What can hang from each mark
K_479: K_843
K_636: K_139
K_410: K_75 K_883
K_648: K_75 K_883
K_883: K_410 K_648 K_843
K_75: K_294
K_294: K_139
K_139: K_294 K_636
K_843: K_883

Every row comes from one small tree of marks. The marks that hang from a mark follow it in brackets, in the order of their numbers. Every link used is in the known rows. Which tree was each row made from?
Known rows
K_636(K_139): [ 0.06 -0.05  0.21  0.05  0.06 -0.12 -0.04  0.08  0.00 -0.21  0.00 -0.08
 -0.08 -0.05 -0.14  0.03 -0.04  0.02  0.18  0.00 -0.05 -0.18]
K_648(K_75(K_294)): [-0.14 -0.24 -0.01  0.03 -0.05  0.07 -0.02 -0.19 -0.09 -0.08 -0.19 -0.15
 -0.10 -0.15 -0.06  0.03  0.04 -0.22  0.06 -0.05  0.03  0.07]
K_843(K_883(K_648)): [ 0.04 -0.13 -0.03  0.03 -0.07  0.04  0.09  0.07  0.00 -0.12  0.19 -0.11
  0.14  0.04  0.03 -0.07 -0.01  0.15 -0.06 -0.11  0.16  0.09]
K_636(K_139(K_294)): [-0.03  0.06  0.37  0.01  0.03 -0.02 -0.07  0.17  0.00 -0.21 -0.03 -0.33
 -0.10  0.01 -0.15 -0.10 -0.16 -0.05  0.18  0.18 -0.04 -0.14]
K_139(K_294): [-0.08  0.10  0.16 -0.04 -0.02  0.10 -0.03  0.11 -0.01  0.00 -0.03 -0.25
 -0.01  0.05  0.00 -0.13 -0.12 -0.08  0.00  0.18  0.01  0.06]
K_410(K_883(K_843)): [ 0.04  0.00  0.12 -0.13 -0.24  0.07 -0.12 -0.08  0.00 -0.10  0.24 -0.02
  0.01 -0.10 -0.24  0.08  0.02  0.04 -0.26 -0.07  0.01  0.20]
K_479(K_843(K_883(K_410 K_648))): [-0.01  0.04 -0.02 -0.13  0.04  0.19 -0.06  0.15  0.11 -0.29  0.19 -0.13
 -0.13 -0.10  0.00 -0.02 -0.03  0.02 -0.07 -0.15  0.36  0.27]
K_883(K_648 K_843): [ 0.14  0.20  0.03  0.14  0.03  0.11 -0.14  0.11 -0.01 -0.11  0.22  0.00
  0.06 -0.08  0.00 -0.04  0.07  0.22  0.11 -0.23  0.11  0.11]
K_410(K_883): [ 0.00 -0.15  0.02 -0.18 -0.21 -0.01  0.00 -0.08  0.03 -0.11  0.09  0.00
  0.12  0.08 -0.09  0.10 -0.01 -0.06 -0.23  0.03 -0.04  0.08]
K_648(K_75(K_294) K_883): [-0.15 -0.29  0.14  0.05 -0.17  0.22  0.09 -0.44 -0.14 -0.14 -0.17 -0.23
 -0.06 -0.12 -0.08  0.08  0.02 -0.26 -0.18  0.01  0.08  0.15]
K_843(K_883(K_410)): [-0.04 -0.26  0.06 -0.20 -0.10  0.04 -0.03 -0.02  0.21 -0.16  0.13 -0.22
 -0.18 -0.12 -0.08  0.13 -0.03 -0.03 -0.17  0.06  0.22  0.16]
K_883(K_410 K_648(K_75) K_843): [ 0.01 -0.04  0.10  0.05  0.12  0.26 -0.18 -0.11  0.17 -0.37  0.13 -0.09
 -0.02 -0.32 -0.04  0.23  0.14  0.11  0.21 -0.27  0.21  0.19]
K_883(K_410 K_648 K_843): [ 0.15  0.10  0.09  0.01  0.04  0.16 -0.27  0.13  0.21 -0.26  0.24 -0.08
 -0.10 -0.13  0.02  0.17  0.08  0.17  0.16 -0.20  0.25  0.17]
K_479(K_843(K_883(K_410(K_75(K_294))))): [-0.15 -0.34 -0.15 -0.32 -0.06  0.01 -0.14  0.07  0.12 -0.37  0.01 -0.10
 -0.70 -0.08 -0.19  0.24 -0.12 -0.41 -0.19 -0.05  0.36  0.30]
K_75(K_294(K_139)): [ 0.00 -0.16 -0.01  0.04 -0.11 -0.02 -0.14  0.02  0.13  0.00 -0.15 -0.06
 -0.01 -0.07 -0.05 -0.06 -0.03 -0.01  0.15  0.07  0.06  0.05]
K_410(K_75(K_294) K_883(K_843)): [ 0.00 -0.34 -0.05 -0.23 -0.29 -0.08 -0.21 -0.05  0.02 -0.30  0.11  0.03
 -0.39  0.03 -0.29  0.33 -0.04 -0.26 -0.25 -0.12  0.08  0.22]
K_410(K_75(K_294(K_139)) K_883): [-0.04 -0.55 -0.13 -0.21 -0.25 -0.14 -0.12 -0.06  0.21 -0.36 -0.10  0.14
 -0.13  0.09 -0.20  0.31 -0.09 -0.20 -0.08  0.04  0.00  0.08]
K_648(K_75(K_294(K_139(K_636))) K_883): [-0.20 -0.23  0.44  0.07  0.07  0.17  0.12 -0.55  0.04 -0.36 -0.21 -0.08
  0.11 -0.20 -0.18 -0.10 -0.01 -0.03 -0.10 -0.14  0.08  0.06]
K_75(K_294(K_139(K_636))): [-0.07 -0.05  0.28  0.03  0.10 -0.08 -0.09 -0.06  0.13 -0.19 -0.12 -0.01
  0.02 -0.03 -0.07 -0.18 -0.06  0.05  0.09 -0.11  0.08 -0.02]
K_479(K_843(K_883)): [-0.11  0.11 -0.03 -0.08 -0.01  0.09  0.09  0.01 -0.12 -0.01  0.10 -0.07
 -0.17 -0.16 -0.18 -0.23 -0.08 -0.06 -0.24 -0.05  0.15  0.21]
K_843(K_883(K_410(K_75) K_648)): [ 0.03 -0.46 -0.15 -0.19  0.01 -0.02 -0.02  0.07  0.27 -0.51  0.16  0.00
 -0.26  0.07  0.00  0.39 -0.04 -0.03 -0.01 -0.15  0.27  0.12]

Which tree is each row?
[-0.02 -0.20  0.07 -0.01 -0.25  0.18 -0.15 -0.16 -0.07 -0.30  0.12 -0.14
  0.08 -0.13 -0.15  0.11  0.07 -0.06 -0.06 -0.24  0.11  0.27] => K_410(K_883(K_648(K_75(K_294)) K_843))
[-0.06 -0.26 -0.05  0.17  0.02  0.13 -0.07 -0.12  0.10 -0.23 -0.18 -0.03
  0.21 -0.14  0.04 -0.01  0.06  0.06  0.34 -0.12  0.08  0.05] => K_883(K_648(K_75(K_294(K_139))))
[-0.09 -0.23  0.29 -0.05 -0.18  0.33 -0.17 -0.42  0.06 -0.26  0.01 -0.32
 -0.33 -0.37 -0.19  0.25  0.07 -0.20 -0.19 -0.06  0.25  0.35] => K_648(K_75(K_294) K_883(K_410 K_843))
[-0.11  0.01  0.02 -0.22  0.01  0.14 -0.04  0.03  0.11 -0.16  0.12 -0.15
 -0.30 -0.19 -0.16 -0.03 -0.07 -0.12 -0.21 -0.02  0.29  0.28] => K_479(K_843(K_883(K_410)))
[ 0.12 -0.13 -0.07 -0.07  0.10  0.04 -0.25  0.12  0.26 -0.49  0.20  0.13
 -0.33 -0.07 -0.02  0.44  0.04  0.05  0.16 -0.28  0.24  0.14] => K_883(K_410(K_75) K_648 K_843)
[ 0.00 -0.08  0.08  0.01 -0.11  0.21 -0.05 -0.20 -0.02 -0.32  0.19  0.02
  0.23 -0.17 -0.14  0.12  0.11  0.12 -0.07 -0.27  0.03  0.21] => K_410(K_883(K_648(K_75) K_843))
[-0.17  0.01 -0.06  0.05  0.11  0.24  0.18 -0.11 -0.14 -0.22  0.05 -0.06
  0.09 -0.23 -0.09 -0.19  0.02  0.02 -0.06 -0.25  0.19  0.21] => K_479(K_843(K_883(K_648(K_75))))
[-0.15 -0.29  0.00  0.09 -0.04  0.08 -0.05 -0.22  0.09 -0.10 -0.25 -0.05
  0.05 -0.27 -0.11 -0.01  0.03 -0.06  0.19  0.02  0.02  0.06] => K_648(K_75(K_294(K_139)))
[ 0.03 -0.33  0.11 -0.16 -0.19  0.13 -0.23 -0.20  0.15 -0.39  0.06 -0.12
 -0.64 -0.11 -0.18  0.46 -0.03 -0.28 -0.23 -0.07  0.29  0.29] => K_648(K_883(K_410(K_75(K_294)) K_843))
[-0.01 -0.05  0.03  0.17 -0.02  0.18 -0.17 -0.08 -0.11 -0.19  0.03 -0.14
 -0.03 -0.22 -0.06  0.00  0.11  0.01  0.16 -0.27  0.16  0.20] => K_883(K_648(K_75(K_294)) K_843)
[-0.03  0.16 -0.08  0.02  0.04  0.15  0.07  0.13 -0.11 -0.13  0.17 -0.06
  0.00 -0.05 -0.03 -0.23 -0.04  0.07 -0.11 -0.18  0.22  0.20] => K_479(K_843(K_883(K_648)))
[ 0.10 -0.18 -0.08 -0.12 -0.12 -0.01 -0.11  0.01  0.08 -0.45  0.26  0.20
 -0.07  0.08 -0.14  0.33  0.02  0.05 -0.12 -0.28  0.06  0.15] => K_410(K_75 K_883(K_648 K_843))
[-0.04 -0.24  0.00 -0.05 -0.09  0.13  0.07 -0.20  0.00 -0.34  0.05  0.04
  0.35  0.01  0.00  0.15  0.07  0.01 -0.03 -0.17 -0.02  0.09] => K_410(K_883(K_648(K_75)))
[-0.03 -0.50  0.03 -0.22 -0.17  0.05 -0.10 -0.19  0.18 -0.41 -0.08 -0.10
 -0.53  0.08 -0.03  0.50 -0.06 -0.38 -0.19  0.02  0.24  0.19] => K_648(K_883(K_410(K_75(K_294))))
[-0.10 -0.48 -0.01 -0.09 -0.10  0.16 -0.07 -0.10  0.12 -0.35  0.03 -0.35
 -0.10 -0.14  0.01  0.17  0.03 -0.12  0.04 -0.12  0.33  0.24] => K_843(K_883(K_410 K_648(K_75(K_294))))
[-0.09 -0.36  0.02 -0.07  0.02  0.18  0.05 -0.14  0.17 -0.38  0.10 -0.20
  0.05 -0.21  0.01  0.19  0.06  0.04  0.03 -0.14  0.24  0.17] => K_843(K_883(K_410 K_648(K_75)))
[-0.18 -0.11 -0.07  0.03 -0.02  0.21  0.05 -0.07 -0.19 -0.19 -0.02 -0.20
 -0.09 -0.18 -0.09 -0.19  0.00 -0.15 -0.04 -0.22  0.26  0.29] => K_479(K_843(K_883(K_648(K_75(K_294)))))
[-0.09 -0.12  0.30 -0.03 -0.06  0.36 -0.05 -0.47  0.12 -0.29  0.08 -0.18
 -0.18 -0.43 -0.21  0.27  0.10 -0.05 -0.20 -0.08  0.18  0.27] => K_648(K_75 K_883(K_410 K_843))
[ 0.05 -0.22  0.01 -0.10 -0.05  0.09 -0.05  0.08  0.22 -0.28  0.20 -0.19
 -0.02  0.00  0.05  0.13  0.00  0.08 -0.02 -0.07  0.28  0.15] => K_843(K_883(K_410 K_648))
[-0.07 -0.37 -0.03 -0.07 -0.23  0.11 -0.04 -0.16 -0.05 -0.32 -0.03 -0.11
  0.21  0.07  0.01  0.14  0.05 -0.16 -0.02 -0.15  0.05  0.16] => K_410(K_883(K_648(K_75(K_294))))
[-0.09 -0.23 -0.03  0.07  0.00  0.13  0.17 -0.17 -0.05 -0.22  0.07 -0.12
  0.20 -0.14 -0.04 -0.02  0.04  0.10  0.00 -0.17  0.12  0.10] => K_843(K_883(K_648(K_75)))
[ 0.06  0.00  0.29 -0.06 -0.13  0.25 -0.15 -0.23  0.15 -0.19  0.19 -0.18
 -0.24 -0.23 -0.16  0.21  0.04  0.01 -0.24 -0.01  0.23  0.26] => K_648(K_883(K_410 K_843))
